What can hang from each mark
q668: q366 q771
q286: q366 q897
q771: q366 q668
q897: q286 q668
q366: q286 q668 q771
q244: q668

Each row was made from one small tree. The marks that hang from a mark follow it in brackets, in the order of their numbers. Every link used is in the known rows. Write each row's tree.
Known rows
q366[q286[q897] q668[q771]]: [  9.6 -18.3  -7.3  27.9  15.4  -2.5  11.9 -40.7   2.7  14.1  13.9   8.7
 -59.8  24.2 -30.9  -3.1   4.6   7.3  -7.1  10.8   9.9]
q897[q668]: [-10.4 -23.4  -9.8   7.9   2.3   3.3   4.9  -4.5 -14.2  -7.8  10.8   3.0
   1.7   1.5 -13.8   5.0   0.6  -1.7  -4.1   7.2  17.6]
q286[q366[q668 q771]]: [-18.1 -22.5  45.4  15.8   8.0   2.9  26.1 -29.2   8.6  -6.9  16.1   3.1
  -5.9  17.2  -9.1  -1.5  -9.1  -8.5   6.6   7.5  12.4]
q366[q771]: [-18.1 -23.0  37.5   2.4  21.4   7.4   6.6 -10.7   3.4 -11.9  13.5   7.4
  47.0   6.9  -6.1   5.8  -8.0  -6.0   6.0  19.1  10.0]
q771[q366[q286[q897] q668]]: [ 12.4 -17.1  -4.8  34.5   7.1  -2.2  15.0 -33.5   2.2   3.1  13.8  22.0
  58.3  23.4 -13.0  -4.1  -5.5   2.8  -2.4   9.3  19.3]
q897[q668[q366]]: [-10.2 -22.7  -4.3  13.7   8.4   3.9  -4.6  -1.2 -13.4  -6.0  10.8  12.3
  37.7   7.6  -2.6   2.7  -4.3  -1.1  -2.8   4.6  19.3]
q244[q668]: [ -9.3 -24.8  39.9 -22.9   2.5  -3.3   5.5  -4.4  10.8 -26.8   9.4  49.8
 -27.9  11.8 -27.4   8.1  -8.5 -11.6  -5.3  19.5  16.4]
q771[q366 q668]: [ -1.4 -16.7 -31.9 -21.4   3.0  11.4   9.1   2.7   1.6 -16.5  17.7  11.4
  18.9   6.2  -1.0   8.4  -1.5  -9.1  -8.0  23.7  22.8]
q366[q286[q897] q668]: [ 13.0 -16.8  -1.1  27.6  14.2  -3.6  11.7 -43.4   2.1  11.6  12.3  13.7
 -21.6  27.6 -25.5  -7.2  -0.5   5.3   6.5  12.0  14.6]
q771[q366[q286[q897]] q668]: [ 16.9 -11.8 -43.8 -19.3   9.2   5.2  15.4  -3.4   0.5  -9.7  17.1  12.0
  -3.9  14.6  -8.3  -1.5  -0.4   0.9  -2.2  28.2  21.9]
q897[q286 q668[q366 q771]]: [-19.5 -23.7  16.6  13.2  18.8   7.3  -2.3   9.3   3.4  -1.0  10.4  13.8
 -12.6   0.4  -9.6  -8.6   3.4  -3.7 -12.6  14.2  18.1]
q286[q897[q668[q366]]]: [  0.8 -10.7   1.6  22.8   3.9  -7.0   6.8 -15.6  -9.2  -8.2  11.1  11.2
  16.1   8.9 -10.3  -1.1 -11.3  18.7  -1.7   7.3  19.3]
q244[q668[q771[q366]]]: [ -9.7 -25.1  32.9 -16.0   2.3  -2.3   8.2  -2.2  11.8 -24.9  10.7  49.1
 -26.9   9.6 -27.0  10.4  -5.2  -9.4 -20.4  14.8  13.6]
q366[q286 q668[q771]]: [  2.6 -26.7 -11.1  19.3  18.3   6.5   5.1 -30.8   3.1  12.7  13.6   9.2
 -53.9  22.6 -28.2   1.2   9.8  -7.9  -7.2  10.4   8.9]
q771[q366]: [ -2.0 -20.1  -1.7  17.3   0.7   5.7   9.1  -6.0   1.6 -14.8  14.0  19.6
  65.5   7.0  -5.4   9.0  -8.6  -4.8  -9.8  12.3  19.8]
q668[q771[q366[q286[q897]]]]: [  4.5 -19.6 -16.4  15.5   8.5   5.1  11.6  -5.2   1.8  -6.7  14.2  10.6
 -27.3   7.4 -20.5   7.9   1.0   3.8 -22.9  13.2  11.7]
q897[q668[q366[q286] q771]]: [ -4.6 -24.2 -20.4  11.4  15.8   6.1  -3.6   3.8 -13.1   1.5  11.4   8.5
 -12.8   9.1 -11.0   1.4   5.0  -0.4 -10.9   4.7  13.8]
q668[q366[q286[q897]] q771]: [  5.6 -18.6  -8.6  14.9  22.4   5.1  -4.3  -1.2   2.5  -0.1  14.0  17.1
 -37.0  16.6 -14.4   3.4  -2.1   7.4 -14.2  13.7  10.7]
q366[q286[q897] q771[q668]]: [  7.7 -13.1  -3.2 -19.8  32.4   3.6  16.2 -11.8   2.3  -2.9  15.5   3.4
 -17.7  18.4 -12.6  -9.2  -0.5   5.2  14.7  32.7  10.3]

Which tree is each row?
[-14.5 -24.4  61.4 -16.2  17.7  -2.6  -1.0  -3.9  13.1 -23.9  10.2  56.5
  37.0  19.2 -11.9   3.0 -14.5 -11.2   2.7  17.2  14.6] | q244[q668[q366[q771]]]
[  7.1 -22.4  -4.1  29.8   9.5   3.8  10.4 -25.9   2.0   2.5  13.4  22.9
  60.9  22.4 -10.8  -1.0  -1.8  -7.9  -2.8   9.2  18.8] | q771[q366[q286 q668]]
[-17.2 -23.7   9.5  14.5  11.0   5.9   9.8   5.5   2.8  -4.1  10.2  10.2
 -11.5  -4.3 -15.1  -7.5   5.3  -4.5 -18.0  15.4  18.5] | q897[q286 q668[q771[q366]]]
[-15.0 -22.1  40.0  10.2   9.6   5.8  20.2 -11.3  20.9  -8.3  12.9  15.0
 -48.0   8.4 -18.4  -9.0  -3.8 -11.0   1.1  23.3  20.1] | q897[q286[q366[q668]]]
[ 14.8 -16.5 -24.5   9.0  13.5  -1.8  13.4 -12.6  -7.7  -0.1  11.7   5.9
 -54.8  13.5 -27.4  -4.2   2.4  11.2  -2.0  17.2  13.1] | q366[q286[q897[q668[q771]]]]
[-21.5 -22.1  38.5   5.5  14.5   3.5  24.1   0.7   5.8  -9.0  10.6   4.8
 -18.5   0.6  -9.6 -17.3  -1.9  -6.2   4.7  18.7  18.8] | q897[q286[q366[q771]] q668]
[ -4.5 -24.4 -23.9  13.8   5.6   4.2   8.5  -1.0 -13.6  -2.7  11.6   3.9
  -8.5   3.1 -15.8   3.8   5.2  -0.7 -17.0   4.4  14.4] | q897[q668[q771[q366[q286]]]]
[ -0.4 -10.9   2.9  17.1  -7.7  -8.7  33.8 -15.3  -5.0 -13.2  14.5  -4.7
 -86.6   4.8 -20.3  -3.5  -9.0  19.7 -10.8   5.0  15.8] | q286[q366 q897[q668[q771]]]
[-12.5 -25.2  39.3 -16.3  11.0  -0.8  -3.7   1.4  12.6 -21.3   9.7  53.3
 -28.8  14.6 -21.4   9.1  -8.0  -9.0 -16.0  14.3  13.2] | q244[q668[q366 q771]]
[ -3.4  -8.2  23.3  -6.5   6.1  -4.5  35.5 -19.2   6.5 -19.4  18.3  -1.8
 -51.0  10.5 -10.4  -5.8 -13.7  13.7   6.7  20.7  14.8] | q286[q366[q771[q668]] q897]
[  0.3 -23.9 -10.9   8.7  24.4  11.0  -8.8   5.6   2.8  -0.9  13.5  15.6
 -32.5  15.5 -12.9   6.3   0.5  -2.7 -14.0  13.7   9.5] | q668[q366[q286] q771]
[-21.8 -22.6  37.6  13.7  25.8   5.7  -0.3   3.6   3.4  -2.3   9.1  18.0
  51.8   5.0   0.5 -15.3  -3.7  -5.7   5.7  17.8  19.8] | q897[q286 q668[q366[q771]]]
[  0.6  -9.7   7.0  16.6  -8.6  -9.4  34.0 -17.8  -5.6 -15.1  13.7  -1.7
 -59.6   7.1 -17.5  -6.1 -13.5  19.1  -1.1   6.3  18.8] | q286[q366 q897[q668]]
[  0.4 -23.3 -17.9  10.8  10.3   9.0   8.5   0.6   1.9  -7.2  14.4  10.2
 -24.1   6.6 -18.6  10.1   3.3  -3.2 -22.7  13.1  11.3] | q668[q771[q366[q286]]]
[-17.7 -20.0  40.2 -12.7  18.4   9.5  22.1   4.2  20.8 -15.5  13.5   9.0
 -46.3   3.8 -11.7 -10.3  -5.2 -11.0   5.0  32.6  18.1] | q897[q286[q366[q771[q668]]]]
[ -6.6 -10.4  28.7  17.0   2.8  -9.6  36.7 -22.2  -4.1 -13.2  14.6  -3.3
 -20.0   9.0 -10.9 -10.3 -13.1  17.9   5.7   7.6  14.4] | q286[q366[q771] q897[q668]]
[  0.1 -21.5  26.7 -12.4   4.9  -6.2  12.1  -5.6  11.4 -19.9  10.9  47.9
 -39.4  14.0 -30.3   4.2  -4.9  -2.8 -18.2  16.9  13.5] | q244[q668[q771[q366[q286[q897]]]]]
[-16.0 -22.4  21.5  13.4  18.5   6.2  -2.1   5.2   2.3  -3.4   9.1  18.4
  25.2   3.9  -4.4 -12.1  -2.2  -5.6   1.2  17.4  22.9] | q897[q286 q668[q366]]
[-20.9 -22.1  57.2  11.0  17.0   6.0  22.0 -14.0  21.9  -7.5  12.5  12.5
 -20.4   9.7 -12.8 -12.5  -5.2 -11.1   5.8  23.7  16.9] | q897[q286[q366[q668 q771]]]
[  0.1 -21.7  31.5 -14.9  15.3  -4.5   0.8  -2.3  12.1 -16.0   9.9  53.9
 -44.7  20.1 -26.7   1.5  -6.9  -2.3 -12.5  17.1  12.6] | q244[q668[q366[q286[q897]] q771]]
[  0.8 -11.6  -9.0  23.0  -1.2  -6.7  14.9 -17.4  -9.4  -7.7  12.7   4.8
 -10.2   2.6 -16.7   2.0  -5.6  19.5 -15.3   6.3  16.6] | q286[q897[q668[q771[q366]]]]
[ -3.8 -25.7  26.1 -17.6   6.0  -1.7   9.7  -0.8  11.4 -21.0  11.3  48.3
 -37.1  13.3 -30.0   6.6  -2.7 -10.2 -18.3  16.7  12.8] | q244[q668[q771[q366[q286]]]]
[  2.3 -17.6  31.3  27.6  30.3  -4.3  15.3 -50.4   4.6  13.0  13.2  10.9
  35.1  30.0 -15.3 -13.6  -3.4   4.4  15.9  14.3   8.6] | q366[q286[q897] q668 q771]
